Known rows, with every step that occurs:
K > P > D: -0.92	1.03	-2.37	-2.11	2.82	-0.79	0.16	2.49	1.47	1.74	-0.92	0.06	-0.48	-1.47	-1.57	0.80	-4.25	2.68	2.61	0.11	-4.52	-2.89	0.73	-3.61
K > P > T: -0.18	2.50	0.93	-1.96	4.66	-2.46	2.03	1.69	1.41	0.99	1.09	0.97	0.11	-0.60	-0.28	1.53	-1.34	3.71	-0.84	1.16	-4.34	-4.70	-0.44	-0.47
T > L > D > P: -0.87	0.05	-1.48	-1.43	1.05	-0.38	1.30	3.43	-0.84	1.79	-1.06	1.68	-2.17	2.58	0.54	-1.00	-3.10	-0.56	1.93	0.79	0.48	0.28	0.48	0.00
Q > T > L > A > P: -3.36	-0.24	1.44	-3.24	-0.42	-3.14	3.56	-1.10	2.16	-2.15	-1.49	3.78	-1.84	-0.26	1.42	-1.08	-1.74	4.96	0.68	-0.71	-0.91	-3.28	4.16	-1.54
P > D: -1.37	0.57	-2.36	-1.93	1.76	0.51	-0.44	4.42	1.44	1.96	-0.03	0.45	-2.38	-0.84	-1.82	-0.45	-3.45	2.04	2.95	0.26	-1.65	-0.80	0.00	-1.72
A > L > K > P: 2.03	1.21	1.29	0.30	3.20	-3.56	1.91	-0.37	3.38	1.40	-2.53	-1.00	1.34	1.91	2.67	0.07	-2.89	3.64	-0.79	0.19	-1.77	-3.51	0.22	-4.13
L > A > P > T: -2.55	0.23	3.61	-3.23	2.16	-3.50	2.73	1.72	2.06	-0.13	-0.52	3.27	-2.00	0.46	1.19	1.41	0.09	4.56	0.56	-0.13	-2.98	-4.64	2.96	0.05
U > P > T > L > A: -2.98	1.00	1.36	-4.58	0.63	-3.06	3.78	-0.55	0.66	0.89	1.33	5.25	-4.15	2.75	0.85	-0.02	-3.53	3.98	0.16	-0.37	-2.08	-2.56	1.65	0.51
A > L > D > P: 0.16	-0.31	-0.73	-0.56	1.88	-2.49	0.92	4.14	1.21	1.97	-2.82	2.18	-1.71	3.84	1.94	0.81	-1.99	-0.63	1.37	-0.07	-0.26	-0.92	-0.81	-0.17
K > L > D > P > U: -0.72	1.08	-2.93	-0.48	2.49	-1.14	0.10	3.74	2.50	1.12	-0.21	-1.56	-1.12	-0.61	2.93	-4.20	-4.06	0.44	1.78	0.52	-0.01	-0.83	2.31	0.63
Q > T: -0.66	2.16	-1.18	-2.35	1.97	-0.86	2.34	2.33	2.97	-2.34	-0.55	1.25	-0.02	-1.93	0.42	-2.69	-0.72	2.70	-0.56	1.92	-0.93	-2.57	-1.65	0.08
K > P: -0.24	1.29	-0.98	-0.39	3.28	-1.89	1.92	0.09	0.23	-0.24	-1.31	-0.37	1.29	-1.30	-0.05	0.28	-1.42	1.66	0.74	1.88	-3.43	-3.86	0.06	-3.65
L > D > P > K: 0.87	-1.17	0.46	0.92	3.53	1.70	-0.39	4.57	2.48	1.10	-1.68	-0.42	-2.00	1.93	1.97	0.65	-2.77	0.10	-0.79	2.06	0.59	-1.84	0.02	-2.32
L > D: -0.04	-0.46	-2.41	-2.11	1.25	-0.46	2.85	2.98	-0.54	1.78	-2.82	0.36	-0.67	0.53	-0.25	-0.31	-2.53	0.12	3.64	-0.18	-0.14	-1.51	-1.47	0.57
Q > T > L > D > P > U: -2.29	2.69	-3.62	-3.78	1.30	-0.80	0.95	4.11	3.71	-0.35	1.69	1.40	-2.76	-0.77	0.88	-4.30	-4.73	1.23	0.48	1.00	0.45	-1.16	1.94	1.10
T > L: -1.59	0.74	-1.34	0.16	1.13	-0.34	1.70	1.14	-0.64	1.23	1.64	1.04	-2.38	0.26	-0.94	-1.12	-2.84	2.17	0.84	1.10	1.78	0.07	0.41	-0.88
P > K: 0.29	-0.38	0.72	2.23	3.85	1.81	-0.05	2.81	2.97	0.42	0.50	-1.17	-2.05	-0.48	0.67	0.46	-2.24	2.48	-1.82	2.68	1.55	-2.13	-0.26	-3.24
L > K: 1.36	1.30	1.20	-0.58	1.86	-0.16	1.41	2.07	2.28	0.56	-1.87	-1.90	0.47	0.87	1.81	-3.17	-1.35	2.35	0.42	2.01	0.75	-1.49	-0.15	-2.55
L > K > P > D: 0.72	1.48	-0.74	-2.29	2.68	-0.44	0.24	1.99	3.02	2.24	-2.04	-1.49	0.55	-0.28	0.02	-0.87	-4.92	3.68	2.02	-0.08	-3.78	-2.91	1.21	-4.24
L > K > P > T > Q: 0.56	4.24	-0.24	1.24	4.10	-2.30	1.97	3.88	0.94	0.66	-0.68	1.16	-0.14	2.26	2.56	-1.65	-1.07	2.88	-1.86	-0.17	-1.59	-3.06	0.38	-0.88
U > P > T: -2.38	0.67	0.66	-2.81	3.65	-2.00	1.70	1.60	1.51	1.99	2.20	4.01	-2.56	1.60	1.28	-0.24	-2.52	1.71	-1.44	2.34	-3.65	-4.08	-0.56	1.29
U > P > K: -1.35	-1.95	0.33	1.13	4.15	0.85	0.43	0.74	2.97	1.17	1.02	1.29	-2.83	1.24	2.37	0.03	-4.15	1.22	-2.74	3.61	-0.75	-3.73	0.42	-3.40
D > P > K > L: 1.72	-1.01	1.68	4.71	4.76	0.82	-1.46	2.22	3.09	1.07	-0.52	-2.52	-0.87	0.55	4.42	-1.58	-2.42	2.54	-2.92	1.78	1.22	-1.08	1.29	-2.15
U > P > T > Q: -2.92	2.16	-2.05	0.91	3.38	-2.15	1.57	4.23	-0.48	1.33	1.46	5.25	-3.13	3.24	2.44	-1.56	-1.47	0.22	-1.99	0.96	-1.54	-2.62	-0.24	1.11
K > P > U: -1.74	2.93	-2.71	-1.37	3.37	-1.96	1.02	1.21	2.62	-0.70	1.64	-1.40	-0.19	-3.16	-0.21	-1.90	-3.44	2.05	0.75	2.39	-2.71	-3.84	2.10	-3.54

Rows:
0.60	0.22	0.85	-0.47	0.71	-2.56	3.15	-0.27	0.68	-0.76	-3.46	-0.60	-0.03	-0.06	2.70	-2.19	-1.14	3.81	2.26	-1.34	-0.55	-1.21	1.21	-0.87 | K > L > A
-3.02	-0.91	-2.83	-2.93	1.91	-0.40	-0.12	2.32	1.44	2.78	0.44	2.93	-3.10	0.88	-0.19	-0.88	-5.34	0.79	2.00	1.17	-4.01	-2.37	0.57	-1.83 | U > P > D
1.85	-1.26	0.64	4.37	4.36	0.93	0.02	1.07	3.08	1.57	-0.49	-3.03	-0.78	-0.76	3.30	-1.23	-3.11	3.90	-1.88	0.60	2.10	-1.27	0.52	-1.48 | P > K > L
-2.28	-0.66	-1.85	-3.88	1.75	-1.79	3.41	1.36	-0.15	4.66	1.23	4.37	-3.69	2.98	0.23	0.46	-5.96	1.64	1.32	-0.91	-1.04	-2.13	-0.27	3.37 | U > P > T > L > D
-2.81	-1.23	2.15	-1.86	0.44	-3.01	2.75	0.06	0.81	-1.67	-2.95	2.15	-0.93	0.05	1.48	0.19	0.00	2.75	2.42	0.44	-2.08	-3.74	3.72	-3.26 | L > A > P
-3.21	-1.28	0.28	-3.39	0.38	-1.67	0.86	2.24	1.98	0.51	-2.34	2.20	-2.47	-0.36	-0.31	0.67	-2.74	3.73	3.99	-1.24	-3.31	-2.92	4.08	-3.27 | L > A > P > D
0.32	-2.68	0.25	3.47	4.49	-0.10	0.34	-0.75	3.06	2.31	0.11	-0.81	-1.62	0.75	4.93	-1.59	-4.85	2.74	-2.71	1.31	0.08	-2.66	1.09	-1.52 | U > P > K > L
-4.05	0.45	-1.33	-0.57	2.49	-1.68	0.24	2.29	3.14	-0.23	2.00	-0.13	-1.91	-2.66	0.83	-2.23	-2.40	2.07	0.93	2.23	-0.61	-3.46	4.40	-2.33 | A > P > U
-0.98	0.98	1.85	-2.30	2.36	-1.27	2.03	0.31	2.53	3.47	2.36	2.08	-2.54	3.31	2.44	-2.51	-4.94	3.81	-1.85	1.17	-0.19	-2.08	1.02	0.46 | U > P > T > L > K
0.71	1.70	0.51	-0.42	2.29	-1.51	2.22	-1.28	1.30	1.21	-0.88	-1.45	1.01	0.73	1.23	-1.53	-4.07	3.88	-0.15	0.92	-1.03	-2.53	1.72	-3.69 | T > L > K > P
0.43	-0.82	-2.27	-0.99	1.37	-2.82	2.69	2.78	1.09	2.91	-2.97	1.79	-1.79	2.48	0.47	1.36	-3.20	1.03	2.83	-2.02	0.87	-1.13	-1.80	0.85 | A > L > D
0.12	-3.37	1.83	5.01	4.48	-0.18	-0.32	0.07	3.35	1.82	-0.92	-2.19	-0.66	-0.84	4.32	-0.31	-3.04	4.46	-2.07	0.39	1.42	-2.81	3.14	-2.14 | A > P > K > L
1.44	-0.76	2.13	1.45	2.05	-0.89	2.01	0.11	2.83	-0.55	-2.76	-1.55	-1.11	0.19	3.47	-0.85	-2.34	4.99	-0.08	-0.97	0.84	-1.71	1.78	-2.44 | P > K > L > A
1.23	-1.30	-2.42	0.22	1.79	-1.43	2.76	1.42	-0.13	2.78	-3.61	-1.19	0.31	0.13	2.24	-1.60	-3.45	1.73	3.26	-2.07	0.51	-0.80	-0.66	2.10 | K > L > D
-2.08	-1.28	2.57	-0.68	1.76	-0.65	2.12	-0.17	4.99	-1.74	-0.56	1.97	-2.93	-0.28	2.15	0.48	-3.30	6.00	-2.26	0.18	0.78	-3.91	4.21	-3.03 | Q > T > L > A > P > K
-1.33	-2.55	2.08	2.71	4.06	0.57	-0.25	1.74	3.54	0.60	-0.01	-0.41	-2.03	-0.48	1.78	1.30	-2.05	2.86	-1.98	2.44	0.70	-3.81	2.88	-4.11 | A > P > K
-1.52	3.82	-0.83	1.97	3.73	-1.40	0.26	6.99	-0.31	-0.12	0.82	3.49	-2.66	3.04	2.04	-1.70	1.05	0.01	-2.16	1.35	-0.42	-1.00	0.21	0.60 | D > P > T > Q
-3.06	1.54	-0.57	2.33	3.44	-2.49	1.10	4.98	-0.04	0.60	0.46	3.92	-2.50	1.59	1.95	-0.38	0.38	1.82	-1.16	-0.22	-0.25	-2.70	2.06	0.60 | A > P > T > Q
-1.61	2.22	1.79	-3.76	0.39	-2.39	3.51	1.11	0.66	0.30	0.93	3.18	-3.55	1.53	-0.67	0.27	-2.01	5.00	1.04	-0.99	-0.14	-1.28	1.28	0.69 | P > T > L > A
-0.95	0.57	-1.53	-3.05	1.64	-0.95	3.08	3.07	-0.14	3.93	0.85	2.46	-3.10	1.74	-1.20	0.87	-4.44	2.68	2.19	-1.66	0.91	-0.97	-0.64	3.57 | P > T > L > D
-1.69	1.90	-1.78	-1.78	1.09	-0.65	2.33	1.17	1.97	-0.69	1.50	2.03	-1.91	-1.00	-0.35	-2.51	-2.93	3.80	-0.92	0.90	1.23	-0.92	-0.44	0.55 | Q > T > L
-1.16	0.46	3.26	-0.99	2.29	-1.31	1.46	1.00	2.93	3.02	1.48	0.74	-1.96	1.86	1.85	-1.52	-3.12	5.39	-1.27	0.32	0.90	-2.36	3.05	-0.12 | A > P > T > L > K
-0.17	0.12	-1.07	-1.69	1.78	-0.39	1.07	4.31	-0.20	0.82	-2.77	0.94	-0.80	1.98	1.22	-0.89	-1.19	-1.47	2.18	1.39	-1.20	-1.23	-0.26	-0.49 | L > D > P
-3.55	-1.23	1.69	-1.63	-0.31	-2.81	2.97	-0.96	0.22	-0.64	-1.40	2.79	-2.41	0.67	0.79	0.21	-1.72	3.70	1.94	-0.54	-0.37	-2.42	4.73	-2.61 | T > L > A > P
-1.12	2.92	-1.92	0.63	2.97	-1.36	1.22	7.55	-0.87	1.03	-0.99	3.83	-2.64	3.73	1.98	-1.16	-0.25	-0.70	-0.10	-0.43	-0.38	-1.09	-0.51	2.24 | L > D > P > T > Q
1.23	-1.51	0.81	1.74	3.67	-0.19	-0.47	4.33	3.81	2.05	-1.78	0.68	-2.95	3.58	2.56	2.16	-3.42	0.88	-1.49	0.67	1.42	-1.70	-0.11	-2.18 | A > L > D > P > K
0.81	2.72	0.38	-2.23	2.30	-1.74	2.96	-1.31	3.41	-0.39	-0.96	-0.48	1.51	-0.35	1.74	-2.77	-3.94	4.91	-1.51	0.81	-1.49	-3.14	0.86	-2.54 | Q > T > L > K > P
-0.88	3.24	-1.35	-1.28	2.54	-1.60	1.25	0.22	3.64	0.73	1.97	-2.33	-0.43	-1.40	0.99	-3.84	-5.81	3.93	-0.05	1.56	-0.47	-2.61	3.46	-3.54 | T > L > K > P > U
-1.98	1.08	0.58	2.19	2.55	-4.00	2.37	2.69	0.22	0.14	-1.84	3.31	-1.88	2.01	4.29	-1.19	-0.03	4.11	-0.50	-2.83	-0.35	-2.39	3.48	1.16 | K > L > A > P > T > Q
-1.82	1.77	-2.84	-2.47	1.92	-0.64	0.24	5.06	2.22	0.27	0.16	-0.21	-2.06	-0.29	0.91	-3.10	-3.22	-0.73	2.05	2.01	-0.67	-1.49	1.80	-0.53 | L > D > P > U
-0.66	2.48	-1.66	1.55	3.11	-3.43	1.13	7.32	0.48	2.02	-0.95	5.05	-3.40	5.40	2.53	0.41	-0.97	0.11	-0.90	-1.83	0.38	-0.68	-0.82	2.36 | A > L > D > P > T > Q
-1.31	2.20	0.30	-1.53	3.51	-1.97	2.15	0.56	0.70	2.18	2.99	1.82	-1.67	0.11	-1.07	1.33	-3.47	4.52	-1.02	0.41	-1.80	-2.83	0.63	0.15 | K > P > T > L
2.30	-2.38	-1.23	2.07	3.21	0.52	1.51	1.80	2.03	3.11	-2.89	-2.40	-0.75	0.26	2.82	-0.48	-4.83	2.75	0.91	-1.52	1.98	-1.39	-0.21	0.59 | P > K > L > D
-0.89	-0.40	-2.93	-1.70	0.33	-0.50	3.05	2.01	-1.27	2.79	-1.07	1.25	-2.16	1.13	-1.00	-0.30	-4.57	1.15	3.42	-1.19	1.78	-0.05	-0.29	1.18 | T > L > D
0.33	2.51	3.15	-1.39	2.48	-0.48	0.63	3.05	2.72	2.34	1.75	0.58	-1.95	3.29	2.08	-2.59	-2.63	3.70	-1.98	1.57	0.92	-0.67	1.31	-0.05 | D > P > T > L > K
0.56	2.33	0.47	-1.87	0.85	-0.10	2.44	0.80	3.76	-0.01	-0.03	-0.13	-0.55	0.52	1.78	-4.54	-3.50	4.71	-1.21	0.69	2.00	-0.93	0.32	-0.50 | Q > T > L > K
-3.23	1.88	0.59	0.43	1.93	-3.49	2.52	4.05	-0.05	-0.80	-1.23	4.76	-2.70	2.30	2.17	-0.28	0.77	2.85	-0.23	-1.34	-0.98	-3.03	2.91	-0.07 | L > A > P > T > Q
1.07	0.98	-0.55	-1.44	2.66	-2.30	0.05	1.74	4.22	3.24	-2.07	-0.42	-0.40	1.44	0.77	0.52	-5.45	4.58	1.43	-1.46	-3.07	-2.62	1.07	-3.90 | A > L > K > P > D
